What can hang from each mark
Z_334: Z_597
Z_351: Z_232
Z_252: Z_597 Z_741
Z_751: Z_334
Z_407: Z_64 Z_741
Z_741: Z_252 Z_407
Z_64: Z_407
Z_597: Z_59 Z_252 Z_351
Z_59: Z_751

Every row comes from one small tree of marks. Brackets hold a mark, then the marks that hang from it, in the order of their numbers. Every link used is in the known rows. Which tree was each row made from?
Known rows
[Z_64 [Z_407 Z_741]]: [-20   7  24  64  13 -18  -4  16  12 -42  -3 -12  -5 -12   5  25   0 -37
   3 -17  16 -13  28   9  -7   1  14  50 -35   9 -20 -15 -42  16  37 -17
 -33  -2   8  -8 -13 -19   1  31]
[Z_334 [Z_597 Z_59 Z_351]]: [-43  70  10  23  22 -35  28   3   9 -81  46 -21 -44 -16  -6  13  -9 -21
  14   7  18  13 -40 -30 -27  19  -1   1 -10  38 -51  31  -3  21  20 -34
  27  22   5  38 -41 -22 -10  44]
[Z_407 Z_741]: [-17   6  20  35   5 -14 -12  13  10 -36 -11 -27  -7 -14  12  20   0 -23
  -6 -19  -5 -12   5  12  -5  16 -11  35 -24  19 -19  -6 -16  15  26  -8
 -24  -2   4   7 -14 -22  -1  33]
[Z_334 Z_597]: [-33  15   7   9   3 -24  -2  17   8 -52  11 -26 -35  -8  15  13  -7 -13
  -6 -10 -20   8 -33 -26 -13  17   2   2 -10  30 -15  21  -2   7  14 -24
   0  24  -4  23 -15 -15   6  26]
[Z_407 Z_64 Z_741]: [-18  18  17  65  13 -20 -10  24   8 -38  -5 -26  -2 -15   5  26   1 -36
   3 -19   3 -18  26  11 -17   3  12  50 -41  20 -25  -5 -37  28  38 -13
 -35  -7   7   2 -16 -29   9  38]
[Z_407 Z_64 [Z_741 [Z_252 [Z_597 Z_351]]]]: [-22  52  13  91  12 -12 -20  16 -12 -35  -3 -43  11 -34  25   8  16 -26
 -19 -34  -6 -31  35   4 -24  14  22  50 -54  23 -70  -8 -47  46  44  -7
 -38 -21  20  14 -35 -36 -13  52]
[Z_741 [Z_252 Z_597]]: [-13  18   0  26 -11  -3 -27  15 -15 -18 -28 -52  -9 -31  51  -1   4  -5
 -45 -29 -41 -18   6 -15  -5  27   3   5 -17  13 -27  -1  -3  16  19  14
 -31  -7  -6  20 -13 -25 -14  26]
[Z_597 [Z_59 Z_751] Z_252 [Z_351 Z_232]]: [-30  83  13  35  62 -23  45  -8   8 -76  59  -9 -50 -17 -26   5  -1  -8
  41  19  29  12 -14 -13 -27  13 -39  -6  -9  31 -45  27  -1  -1  24 -23
  18  -3  17  43 -17  -6 -12  58]
[Z_64 [Z_407 [Z_741 Z_252]]]: [-17   2  17  77  18 -11 -15  21  -1 -38  -6 -25  13 -20  16  30   5 -35
  -9 -34  15 -30  48  15 -26   8  24  52 -43   2 -31 -15 -51  32  39  -4
 -32 -12   4   6 -10 -26  -7  40]
[Z_407 [Z_741 Z_252]]: [-15   1  15  46   9  -8 -28  17  -1 -34 -12 -39  10 -20  22  22   7 -21
 -19 -33  -5 -28  26  15 -23  25   0  35 -34  12 -29  -6 -29  32  29   4
 -27 -14   0  18  -7 -28  -8  42]
[Z_59 [Z_751 [Z_334 Z_597]]]: [-32  48 -17  46  32 -19  27  37  11 -82  39  14 -58 -20   4  12  -7   1
  18 -11 -35  11 -24 -45   1  11 -12 -34  -7  60 -17  44  -7   0  -3 -46
  -3  39 -12  30  11  -2  -9  50]
[Z_751 Z_334]: [-14  35  -6  15  12 -14   6  27  20 -47   3 -14 -28 -17  11  13  -6   2
  -1  -3 -25 -10 -19 -17   0  22 -16 -14   0  31  -2  22  -8   5   2 -15
  -9  18  -1  16  -3 -19 -13  22]
[Z_597 [Z_252 Z_741] [Z_351 Z_232]]: [-23  51  35  -2  20 -27  18 -22  41 -46  39 -28 -21  -4  -4  17 -16  -9
  26  22  27   5  -4  -4 -41  23 -42  16   1  13 -30  20 -18   7  21 -19
  18  10  25  41 -22   0  11  25]
[Z_597 [Z_59 [Z_751 Z_334]] Z_252 Z_351]: [-30  92  -8  51  49 -23  43  15  13 -83  61  17 -54 -19 -21   9 -14   6
  40  17 -11  15 -19 -35  -6  21 -24 -28   0  45 -33  45   3  -4   1 -38
   9  26 -12  46  11   3 -17  70]
[Z_59 [Z_751 Z_334]]: [-15  45 -12  41  33 -11  20  30  19 -68  14  10 -40 -26   5  14  -3   6
  12 -10 -25  -1  -5 -23   8  13 -32 -26  -5  43  -6  28   0  -5  -4 -25
 -15  17  -9  18  13 -10 -15  37]
[Z_741 [Z_252 [Z_597 Z_59]] [Z_407 Z_64]]: [-19  61 -10 109  -5 -22   6  25 -40 -35   7 -45 -13 -26  32  16  -7 -41
 -12 -19  -3 -30  43 -12 -26   1  47  25 -52   8 -47  15 -38  39  49   1
 -43 -14 -21  36 -14 -31  -4  57]
[Z_334 [Z_597 Z_59 [Z_252 Z_741] Z_351]]: [-46  69  26  18   3 -43  34  -9  18 -70  69 -13 -47   2  -4  24 -39 -22
  29  25  15  32 -24 -43 -37  21  -4   2   2  26 -42  44  -8  18  16 -44
  28  45 -17  60 -11   8  17  58]
[Z_59 [Z_751 [Z_334 [Z_597 Z_351]]]]: [-38  74 -11  49  44 -25  33  23  25 -99  54  18 -55 -24  -5   9   1   6
  26  -9 -13  13 -33 -42  -8  15 -24 -28 -11  69 -41  47  -9   4  -5 -55
  14  32   4  34  -9  -7 -18  52]
[Z_741 [Z_252 Z_597] Z_407]: [-14  19  -1  68 -18 -10 -25  15 -21 -21 -20 -53  -4 -20  51   7   1 -21
 -33 -33 -27 -25  20  -5 -12  19  16  13 -35  11 -29   4 -20  18  31   9
 -43 -13 -17  28  -5 -21 -11  38]
[Z_334 [Z_597 Z_59 [Z_252 [Z_741 Z_407]]]]: [-41  46  19  57 -16 -48  29   4  -5 -60  61 -14 -46  14   9  37 -46 -38
  34  19   8  19  -3 -37 -31   9  18   5 -14  16 -20  43 -19  15  31 -40
  -1  44 -44  63  15  17  32  69]
[Z_741 Z_407]: [-16  12   7  44  -1 -23  -9  10  10 -38  -4 -31 -16  -4  19  22  -6 -28
  -3 -14   3 -12   2   4 -11  10  -7  16 -24  17  -9  12 -12   4  25  -9
 -25  -3 -11  19  -9 -20   2  25]
[Z_751 [Z_334 Z_597]]: [-34  44 -10  22   9 -25  12  34  11 -63  26 -11 -44 -12  14  13  -8   2
   6  -1 -36   3 -39 -37  -7  22   1 -20  -1  43 -12  39 -15   7   4 -38
   3  41  -3  27  -5 -12  -6  36]
[Z_334 [Z_597 [Z_252 Z_741]]]: [-36  17  23   3 -15 -33   2   6  18 -42  32 -15 -36  10  20  23 -34 -17
   9   9 -23  25 -18 -38 -25  19  -2   3   5  17  -6  33  -7   4  10 -34
  -3  47 -26  43  13  17  35  42]

Which tree is each row?
[-25 110 -12  68  33 -16  47  18  -1 -83  35   8 -59 -46   6  -5  -3   7
  17   4 -16   6 -14 -41  10  14 -20 -34 -10  54 -52  31   7   3   4 -31
  -6  17  -1  30 -15 -14 -36  55]
[Z_252 [Z_597 [Z_59 [Z_751 Z_334]] Z_351]]
[-19  87 -18  65  17 -12  41  31 -13 -69  18   2 -62 -41  19  -2 -11   2
   9   1 -37   5  -5 -46  20  14  -9 -37  -6  47 -29  27  10  -1   7 -23
 -21  24 -15  28   3  -9 -25  56]
[Z_252 [Z_597 [Z_59 [Z_751 Z_334]]]]
[-24  96  -9  57  51 -20  52  17  20 -97  50  17 -52 -35 -17  12  -6   1
  33   8  12   5 -14 -27  -7  13 -33 -26  -7  53 -43  40   0   8   0 -36
  14  14   2  35 -10 -19 -31  53]
[Z_597 [Z_59 [Z_751 Z_334]] Z_351]
[-44  97 -10  37  27 -34  45  21  11 -92  63  -4 -53 -21 -13  12 -11  -4
  27  17   5   7 -44 -42 -21  23   0 -21  -7  51 -52  50 -15  22   8 -48
  30  39   6  42 -29 -20 -20  53]
[Z_751 [Z_334 [Z_597 Z_59 Z_351]]]
[-16  25   7  89   1  -9 -26  30 -24 -20 -21 -47   8 -29  37  11   8 -30
 -30 -37 -28 -31  45   2 -16  12  34  48 -54  15 -47 -11 -44  41  44   3
 -55 -14   2  12 -16 -30  -3  49]
[Z_407 Z_64 [Z_741 [Z_252 Z_597]]]
[-20  22  19  70 -10 -36  -1   8  14 -29  27 -19 -13  14  14  40 -33 -41
  22   5   7   0  38  -8 -32  -1  13  35 -27   0  -7  23 -34  17  33 -24
 -33  17 -30  36  20   6  42  46]
[Z_597 [Z_252 [Z_741 [Z_407 Z_64]]]]
[-18  16  14  90  -3  -7 -19  21 -20 -26 -21 -35   6 -29  38  10   8 -33
 -24 -36 -13 -26  48   0  -9   9  36  47 -46   4 -39 -21 -47  28  41  -1
 -51 -11   3   2 -16 -21  -9  44]
[Z_64 [Z_407 [Z_741 [Z_252 Z_597]]]]
[-48  74   7  45  40 -30  33   4   0 -87  69   4 -63  -6 -17  10 -17 -14
  33   8  -1  35 -35 -43 -19  14  -8 -13 -11  47 -45  45   8   0  11 -47
  15  31 -17  51  -2   8   2  76]
[Z_334 [Z_597 [Z_59 Z_751] Z_252 Z_351]]
[-19  52  24  60 -23 -29   8 -11  20 -42   9 -30 -20 -18  35  13 -14 -26
  -2  -5  14  -2  14 -12 -12  10 -14  18 -21  23 -44  13 -16  14  24 -18
 -20   2  -4  30 -23  -8   1  28]
[Z_252 [Z_597 Z_351] [Z_741 Z_407]]
[-39  41  -8  15   8 -25   3  31   3 -49  37 -10 -47   5   7  11 -18   6
  13  10 -56  15 -44 -45  -7  29  10 -23   2  38  -2  44 -13  -4   5 -41
  -3  53 -20  37  13  11  10  53]
[Z_751 [Z_334 [Z_597 Z_252]]]
[ -36   89  -11   43   65  -25   52   15   28 -104   67    7  -59  -26
  -17    5   10   10   41    1    6   -1  -32  -32  -25   13  -35  -28
  -12   66  -51   49  -23    9   10  -55   28   22   39   37  -27  -13
  -27   46]
[Z_59 [Z_751 [Z_334 [Z_597 [Z_351 Z_232]]]]]
[-36  49   1  43  10 -30  31  25  19 -73  60  24 -60   0   8  23 -34   1
  36   6 -37  29  -8 -58 -11  14 -14 -31   3  44  -7  54  -8  -4  -6 -57
  -3  63 -34  51  39  29  21  65]
[Z_59 [Z_751 [Z_334 [Z_597 [Z_252 Z_741]]]]]
[-24  41  18  94  11  -8 -13   8  -6 -40  -4 -32   7 -34  26   8  16 -30
 -18 -35   7 -24  39   3 -17  12  27  48 -50  14 -65 -20 -50  33  40  -9
 -33 -16  19   6 -34 -27 -21  45]
[Z_64 [Z_407 [Z_741 [Z_252 [Z_597 Z_351]]]]]
[-40  68  10  20   5 -37  25   8  35 -69  66   1 -43   1   3  20 -29   2
  31  19 -17  23 -32 -47 -26  29  -9 -15   5  41 -27  53 -21  10   0 -57
  18  57  -9  54   4  15  14  51]
[Z_751 [Z_334 [Z_597 [Z_252 Z_741] Z_351]]]
[-42  42   6  13   3 -33  13  14 -15 -53  41 -23 -48   4   0  14 -28 -18
  14  16 -23  25 -39 -40 -20  22  18  -7  -2  23 -18  34   1   3  21 -30
   2  40 -25  44   0   3  15  60]
[Z_334 [Z_597 Z_59 Z_252]]
[-30  78  16   9  41 -26  30 -13  10 -56  48 -35 -34  -7 -23   7  -5 -10
  28  27  25   2 -26  -7 -34  25 -24   5  -5  17 -42  23 -11   9  31 -13
  23   1  27  43 -32 -14 -10  44]
[Z_597 Z_59 Z_252 [Z_351 Z_232]]
[-18  58   9  26  25  -7  -1  -4   1 -40   0 -60  -8 -38  27  -8  23   0
 -23 -15   1 -28   0  -1 -30  26 -19  10 -22  21 -60   1 -21  24  31   8
   0 -24  44  29 -49 -34 -32  24]
[Z_741 [Z_252 [Z_597 [Z_351 Z_232]]]]
[-14  25  18  74  -8 -34   9  13  21 -43  14 -20 -12  -5  18  41 -23 -44
  17  -8  28 -14  43   1 -32  -9   5  36 -34  10 -18  19 -38  28  34 -22
 -29   4 -15  27  -1 -16  26  26]
[Z_252 [Z_741 [Z_407 Z_64]]]
[ -43   77    3   51   45  -31   44    8    8 -100   58    6  -59  -24
  -13   12   -7  -19   27   -3   20   23  -28  -35  -20    6  -15  -12
  -16   55  -55   39    5   13   13  -43   22   21   -1   40  -24  -13
  -15   60]
[Z_334 [Z_597 [Z_59 Z_751] Z_351]]
[-22  45  11 102   1 -14   6  20 -33 -39  -1 -31  -7 -33  27  14   0 -38
 -12 -22   5 -24  48  -7 -13   8  46  39 -48   5 -53 -15 -42  36  50  -3
 -41  -8  -3  15 -18 -24 -16  60]
[Z_64 [Z_407 [Z_741 [Z_252 [Z_597 Z_59]]]]]
[-21  53  -1 100   4 -19 -14  12 -13 -37   4 -46   3 -25  32   8  10 -31
 -19 -30   1 -31  32   0 -30   6  27  35 -55  16 -61  10 -43  37  41  -7
 -37 -23   4  27 -27 -32 -13  45]
[Z_741 [Z_252 [Z_597 Z_351]] [Z_407 Z_64]]
[-25  49  20  -2  36 -20   5 -13  27 -44  27 -38 -22  -5 -10   4   4  -2
  14  16   6   0 -27   0 -30  24 -34  11  -4  17 -29  16 -11  -1  24 -13
  12  -5  34  31 -29 -11  -5  27]
[Z_597 Z_252 [Z_351 Z_232]]
[-36  72 -15  32  14 -33  36  33  -2 -77  45  -6 -56 -16   0  15 -17  -5
  18  14 -16   8 -37 -46 -13  22  11 -25  -3  43 -25  46 -13  18  10 -41
  12  43 -11  40 -11 -15 -11  50]
[Z_751 [Z_334 [Z_597 Z_59]]]
[-22  72   3  50  19 -25  48  19  13 -71  56  23 -57 -13  -2  28 -39  -3
  41  24 -12  21  10 -44  -7  14 -24 -33   7  31  -9  45   2   0  -1 -36
  -4  45 -36  52  38  15  12  67]
[Z_597 [Z_59 [Z_751 Z_334]] [Z_252 Z_741]]
[-26  84   6  55  27 -15  33   3  -5 -71  19  -9 -51 -40  10  -6  -1 -11
   2  -6  -1  12 -10 -30   6  11 -21 -11 -15  42 -56  13  15   4  14 -17
  -9   1   1  25 -26 -18 -24  49]
[Z_252 [Z_597 [Z_59 Z_751] Z_351]]
[-25  70   7  47  46 -21  37   3  16 -84  35  -1 -43 -31 -12  12  -5 -17
  22  -3  28  10 -10 -15 -13   8 -35  -5 -13  39 -47  24  12   7  10 -22
  10  -2   2  28 -20 -22 -22  45]
[Z_597 [Z_59 Z_751] Z_351]
[-38  50  -2  48  29 -28  34  19  -5 -85  41   2 -62 -19   0  16 -15 -20
  19  -5  -1  19 -20 -38 -13   5  -5 -17 -13  42 -30  34   8   7  14 -36
   4  28 -20  35  -4 -10  -2  58]
[Z_334 [Z_597 [Z_59 Z_751]]]
[-19  48   4  95  17  -6  10  23 -35 -53   3 -23 -25 -44  28   8   3 -25
 -10 -32 -18 -15  37 -12  -5  15   7  12 -41  31 -54  -2 -12  26  34  -2
 -36  -8 -15  29   0 -18 -21  75]
[Z_407 [Z_741 [Z_252 [Z_597 [Z_59 Z_751]]]]]
[-38  57  13   8  36 -28  22  -5  25 -72  39 -34 -34 -16  -7   5  10  -9
  13   3  23  -2 -38 -13 -38  19 -24   8 -13  37 -50  25 -21  19  26 -30
  31   7  43  32 -53 -25 -13  25]
[Z_334 [Z_597 [Z_351 Z_232]]]
[-24  71   5  43   6 -11   5   2 -15 -48   8 -47 -18 -38  28  -1   1 -11
 -22 -11  -2 -16  -1 -20 -17  26   3   4 -19  20 -63  11  -4  29  22   3
  -1  -9   4  36 -37 -33 -30  44]
[Z_741 [Z_252 [Z_597 Z_59 Z_351]]]
[-44  71 -10  43  41 -26  24  22  17 -85  65  19 -58  -6 -12   8  -7  11
  33   2 -34  27 -39 -47  -8  20 -14 -31  -6  61 -29  53  -6  -9  -4 -60
   7  44  -8  43  13  14  -4  69]
[Z_59 [Z_751 [Z_334 [Z_597 Z_252 Z_351]]]]
[-25  49  25  73   3 -39   7  -4  26 -44  42 -17 -11  10   1  35 -27 -39
  28   6  26   2  28  -3 -40  -1   3  40 -33  10 -31  29 -39  21  32 -31
 -19  11 -13  40   1   0  31  46]
[Z_597 [Z_252 [Z_741 [Z_407 Z_64]]] Z_351]
[-27  82  31   9  26 -34  45 -21  27 -61  59 -28 -32 -10 -15  20 -22 -14
  37  36  44   8  -4 -12 -46  19 -34  11   3  10 -41  26 -15  18  28 -18
  29  12  19  54 -23  -5   5  39]
[Z_597 Z_59 [Z_252 Z_741] [Z_351 Z_232]]
[-23  85  19  55  11 -24  45  -7  14 -76  32  -2 -50 -41  19   8 -20 -17
  16   2  19  17  12 -35  -4   7 -31  -7  -6  36 -56  17  13  13  12 -24
  -2  13  -7  36 -20  -6 -11  46]
[Z_252 [Z_597 [Z_59 Z_751] Z_351] Z_741]
[-17  68  26  55  -2 -33  27 -19  22 -50  21 -40 -24 -22  27   8  -4 -21
  13   4  33 -16  18  -2 -29   9 -26  19 -26  21 -55  11 -31  20  38 -15
  -6  -6  28  34 -40 -15  -6  22]
[Z_252 [Z_597 [Z_351 Z_232]] [Z_741 Z_407]]
[-23  39  24  12  -8 -30  18  -2  10 -42  29 -20 -34  -2   7  27 -42 -22
  17  22   3  18   2 -24 -23  19 -10   6   9   2  -7  24   3   7  15 -15
  -2  31 -30  44  12   6  22  43]
[Z_597 Z_59 [Z_252 Z_741]]
[-47  84  12  13  39 -37  40  -7   3 -73  70 -30 -50  -3 -22   6  -8 -11
  35  29  15  14 -44 -28 -43  23  -6   0  -8  31 -51  38 -18  14  33 -36
  34  20  22  54 -37  -7  -3  58]
[Z_334 [Z_597 Z_59 Z_252 [Z_351 Z_232]]]
[-25  87  10  41  66 -21  53  -7  16 -89  46 -10 -46 -34 -23  10   5 -13
  36   7  47  -2  -6  -4 -27   7 -46  -4 -16  40 -56  22  -5  12  24 -19
  25 -13  33  34 -38 -27 -29  43]
[Z_597 [Z_59 Z_751] [Z_351 Z_232]]
[-15  17  -3  87   9 -20 -17  23  -8 -33   2 -40   8 -11  21  33   0 -38
 -11 -31   8 -36  42  11 -37   0  24  37 -50   6 -26  14 -43  36  39  -3
 -33 -20 -11  28  -4 -33   5  40]
[Z_741 Z_252 [Z_407 Z_64]]
[-18  45  -1  41  -6  -8   0  15 -29 -32 -11 -48 -22 -36  39   1  -6 -13
 -31 -14 -23 -16   6 -22 -12  27  14   1 -15  11 -38   5  -1  24  26  12
 -20  -4 -12  32 -17 -28 -19  42]
[Z_741 [Z_252 [Z_597 Z_59]]]
